Each row was made from one walk, in order. Every step used is in the known rows, and no mark comes twice. Write each row's walk.
Known rows
dizol -> kikober -> befur -> dizuv: [  7 -10  29   0  -6  -6   7   5  -1   1  -8   5  -6   4 -18  -4  -4  -5
  -4   5  18   2   6]
befur -> kikober -> lipe: [  2  -4  15   5 -23 -15 -32  -3   1 -12   3  17   0   5   4  -6 -25   4
   8   0  -7   9   8]
dizuv -> lipe -> luripab -> dizol: [  0   6 -36  -6  -1  -4 -24  -4  -4  -1   4 -27   0   2   6   9   8  -4
  -4  -4 -24   3 -14]
dizuv -> lipe -> luripab -> dizol -> kikober -> keded: [ -5   8 -14  -7   2  13  -9  -1  -6   0   2  27  -2  -3   9  17   2  11
   2  -4 -24  -3  -7]
lipe -> luripab -> dizol -> kikober -> keded: [ -4   2 -28  -6   6  12 -18   2   1  -1   2  13   3  -4   7  14  -3   5
   6  -5 -13   0  -3]
kikober -> dizol -> luripab: [ -8  11 -16  -7   2 -12   8   0   5  -5  -4 -51   7   3   2  -4   6 -10
   1   0  -3  -3  -4]
dizol -> kikober -> lipe -> luripab: [ -2  32  -3  -7  -2  13   5  -1  -3  -9   7 -11   2 -10  22   9  -7  -8
  17   4 -21  -1  -1]
befur -> kikober -> dizol: [ -1 -33   6  -2 -25 -24 -16   3   4  -6  -5 -16   7   8  -7 -11 -13   1
   1  -5   7   9  -1]
luripab -> keded -> kikober -> befur -> dizuv -> lipe: [  4 -17  45   4  -6   1 -11   1  -9  15  -3  41 -10  12 -11   1  -1   9
 -16  -1  20  -8  -3]
dizuv -> lipe -> luripab -> keded -> kikober: [ -8   6  10   3   0  12  -2  -3  -1  12   7  20   3  -6  12  10   3   9
  -3  -4   3 -13 -13]
keded -> kikober -> dizol -> luripab: [-11  10 -14  -2 -15   1  13   1   7   2  -4 -41   9   0   5  -1  10  -6
   1  -1  -5 -13  -3]
lipe -> luripab -> dizol -> kikober: [ -5   9 -40  -6   1   7   6   0   3  -7   3 -31   2 -11   4  12  14  -9
  10   3 -23   0  -7]
befur -> kikober: [  0 -18  14   7 -22 -27 -15  -2  10  -7  -3   0   6  -3 -11  -8 -21   9
   1  -2   7   8   1]
keded -> luripab: [ -1  20  -4  -1  10 -16  -5  -1  15   1   0 -52  10 -15  -4   3   0   5
  -1  -3   3   2  -1]
keded -> luripab -> lipe: [ -1  22  -4   5  24 -13 -10  -5   6  -9   1 -22   8  -9 -10  -8  14   5
   3  -1 -12   1  -8]
befur -> kikober -> dizol -> luripab -> keded: [-6 -8  0 -2 12 -5 -3 -2 -7  0 -3 -6  3 -3 -1 -4 -8 -4  7 -4 10 -2 -7]
dizuv -> lipe -> luripab: [ -1  18   4  -6  -2  -8   0  -6  -1   0   4 -17   4  -4  10   5  -4   4
  -3  -1 -11  -1 -13]
befur -> dizuv: [ 11  -2  15   1   2 -21 -20   3  11  -5   0 -21   3   3 -11  -4  -3 -10
 -10   3  23  12   1]
luripab -> keded -> kikober -> befur -> dizuv: [  6 -25  30   6  -2   1 -23   6  -1  15  -4  27  -3  11 -15  -4  -8   0
 -11  -3  37  -2   5]
lipe -> luripab -> keded -> kikober -> befur: [ -6 -18   6   3  -3  10 -10   2  -5  20  -1  24   3   7  -1   2 -14   8
   0  -7  19 -11  -2]
keded -> kikober -> befur: [ -8 -23  11   8 -25  -9  -5   2   8  12  -6  11   2  14 -11  -7 -10  11
  -7  -3  13  -8   7]
befur -> dizuv -> lipe -> luripab -> dizol -> kikober: [  6  15 -13  -8  -1  13   8   1  -8  -4   3 -16  -5 -11   1  14  18 -10
   1   4 -24  -2 -11]
dizol -> kikober -> keded -> luripab -> lipe -> dizuv: [ -6  -1 -11   6  27   5  20   3   1  -9   4   4  -5  -3  -1  -4  10   9
   2  -3  -8   6  -4]
kikober -> dizol: [ -6 -18  -9  -6  -6 -24 -11   4  10  -7  -1 -36   6  15  -1  -8   3  -6
  -3  -2   8   9  -1]
befur -> dizuv -> lipe -> luripab: [ 11  18  18  -7  -1  -3  -6  -1  -5   2   3 -14   2  -6   4   6  -4  -6
  -8   0   0   2 -12]
dizuv -> lipe -> luripab -> befur: [ 7  1 -6 -2 -5  3 31 -6 -3  3 -2  7  2 -3  3 -5  6 -1 -3  5 -8  0  3]
lipe -> luripab: [ -1  11 -12  -5   3 -10  -8  -1   7  -1   3 -32  10  -6   7   3 -10  -5
   2  -2   3   4  -8]

Write each row's walk
[  3   6  39   3  -1  10   5  -1 -15  16  -5  31 -10   4  -8   3   1   6
 -12   0  10 -16  -5]  dizol -> luripab -> keded -> kikober -> befur -> dizuv -> lipe
[ 20  13   5  -4  -3  23  24   4  -8  -4  -1  12  -1  -8   4  -2   5 -20
   9  10  -1   4  14]  dizol -> kikober -> lipe -> luripab -> befur -> dizuv
[ -7 -13 -41   3   0   5   5   5   2 -18  11 -17 -18  16  14   0   9 -12
   4   4 -19  15   5]  luripab -> dizol -> kikober -> lipe -> dizuv
[-12  -8   7   7   1   7   3  -1  -2  16  -5  20  -2   5  -6  -1  -7   9
  -1  -3  15 -16   2]  dizol -> luripab -> keded -> kikober -> befur
[-9  0 13 -1  1 -5  0  1 11 -6  0 28  2 -2  0  5 -6 14  1  1  5  1  4]  dizol -> kikober -> keded
[  7   8  -1  -8   4  17 -17   3 -10   2   1  28  -4  -5   3  17   3   4
  -2  -3 -14  -1  -6]  befur -> dizuv -> lipe -> luripab -> dizol -> kikober -> keded
[-13  11  -2   8   8   7   5  -3   8   7   2   2   4  -9   4   5   6   2
   0   0  10 -14  -4]  dizol -> luripab -> keded -> kikober
[ 22  -4  -1  -2   2   4   8   4   2   3  -4  -6   6  -4  -7  -8   0 -19
  -4   4  19   9   9]  lipe -> luripab -> befur -> dizuv
[ -4   9   8  -4  23  -1  -7  -6  -6   5   7   7   0  -5  12   9  -2   4
  -1  -2   5   0 -16]  dizuv -> lipe -> luripab -> keded
[ -5  22   0  -5  24  18  -4  -2  -8  -4  11  13  -2 -10  22  11  -4  -7
  17   3  -5   0  -4]  dizol -> kikober -> lipe -> luripab -> keded
[  7   5 -17   3 -18  21  13   0   0   4   2  16   6   0  14  -5   0  -8
   8   3 -10  -3  16]  keded -> kikober -> lipe -> luripab -> befur
[ -8  -1 -31   0  -1  -6   6   0  10 -12   2 -21  -3  -3  -4   7  20  -5
   4   5 -17   3  -1]  luripab -> dizol -> kikober
[ -2  29 -27  -3   4  12  -9   0   0 -11   7 -28  -4 -10  10  12  12  -5
  14   3 -34   0   6]  keded -> luripab -> dizol -> kikober -> lipe
[ -5  -2 -21  -2   0   3   7   2  -3   5  -7 -25  -3  -3 -15   6   7   5
   5  -2 -14  -5   4]  keded -> luripab -> dizol -> kikober -> befur
[ -5  22  10  -3  13   3   4   1   9   2  -1  -4   7 -21  -1  11  -4  18
   5  -4  -2  -4   3]  dizol -> kikober -> keded -> luripab
[ 11 -14  10   2 -27  -1  24  -5  -8   3  -7  26   4  -8  -6  -9 -13   7
   2   1  -8   0   3]  dizuv -> lipe -> luripab -> befur -> kikober
[  8  -9  41  -1 -10 -17 -10   0  -6   5  -6  14  -9  15 -14  -5  -6   5
 -17   2  12   2  -1]  kikober -> befur -> dizuv -> lipe
[ -4  24   7   3  26   4  -2  -2   2  -6   0  19   6 -14  -7   0  11  15
   8  -2 -15  -4  -5]  dizol -> kikober -> keded -> luripab -> lipe
[-11 -26  -3   0  -3  -3 -13   6   7   5   3  -3   5  11   5  -1  11  -1
  -3  -5  17  -3  -3]  luripab -> keded -> kikober -> dizol
[ -4 -20 -22   6   2  -7  18   2  -7 -15  -2 -16  -5  13  -4 -22   2  -9
   2  -3  -9   7 -10]  befur -> kikober -> dizol -> luripab -> lipe -> dizuv
[ 13  14  18   0  -2  -1  31  -4  -5   0  -7   6  -6  -3 -10  -6  14  -7
 -12  10  -1  -3   5]  dizol -> luripab -> befur -> dizuv -> lipe
[ 8 -3 -7  2 11  1  7  0  9  9 -6 13  8 -7 -8 -5 -2 11 -2 -3 10  3 18]  kikober -> keded -> luripab -> befur
[  8   9  20  -5  25   3 -15  -2 -10   6   6  10  -2  -6   7   8  -3  -3
  -5  -1  14   2 -15]  befur -> dizuv -> lipe -> luripab -> keded
[ -9 -21 -12  10   3   7 -10   4   4  -3  14  13 -12  17  20  -2  -5  -3
  -3  -2  11   8   5]  luripab -> keded -> kikober -> lipe -> dizuv
[  8 -14   7   8 -25  -5  -5  -3  -1 -10  -2  34  -2   6  -1 -14 -17   0
   9   4  -5   9  21]  luripab -> befur -> kikober -> lipe
[ -1  13  -4  -4  27   6 -30  -3  -6  -1  11   7   1  -1  21   7 -14  -6
  11  -2   5   5  -4]  kikober -> lipe -> luripab -> keded
[  8 -20 -13   9 -10   4  15   3  -3  -5   1  -3  -8   2   4 -13 -16  -1
   5  -2  -2  15  18]  keded -> luripab -> befur -> kikober -> lipe -> dizuv
[ -7 -12  20   2  -7  12  -3  -2 -12  22  -1  35  -3   8   2   4 -11  15
  -4  -6   8 -15  -6]  dizuv -> lipe -> luripab -> keded -> kikober -> befur
[ 15  -7  25   2  -7  -9  16  -2   0  -2  -4  17  -6   5 -12  -9  12  -3
 -16   8   8   5   7]  luripab -> befur -> dizuv -> lipe
[-10   1 -18   9   8  16   6   2   0  -3  11   1 -12   9  21   0  -3  -6
   2  -1   2   0   2]  dizol -> luripab -> keded -> kikober -> lipe -> dizuv
[ -7 -19 -19   0  -7  -4   3   2  -1  -1  -6  -3  -7  11 -14   0   5   3
   2   2  -9   0   4]  luripab -> dizol -> kikober -> befur
[  8   5  32   0  -5 -19  -9  -1   2  -4   0  -3  -5   4  -7   0   4   0
 -16   4   7   5  -6]  befur -> dizuv -> lipe
[  8 -19  28   5 -22  -5 -16   7   3  11  -7  11   0  12 -17  -7  -9  -2
 -13  -2  27  -2   8]  keded -> kikober -> befur -> dizuv
[  1  -4 -26  -3  -1  -1  38  -1   2  -2  -9 -24   5   5  -5 -13  15 -14
   2   5  -1  -2  12]  kikober -> dizol -> luripab -> befur
[ -6  13 -17  -1  16  -8   3  -4  -3 -13  -3 -22   5   8  -4 -15  20 -10
   5   2 -15  -3 -11]  kikober -> dizol -> luripab -> lipe
[  3   6  -2   1   8  12  33   0   7   5  -7  17   5 -17  -7   0   7  12
   4   1   0  -3  18]  dizol -> kikober -> keded -> luripab -> befur
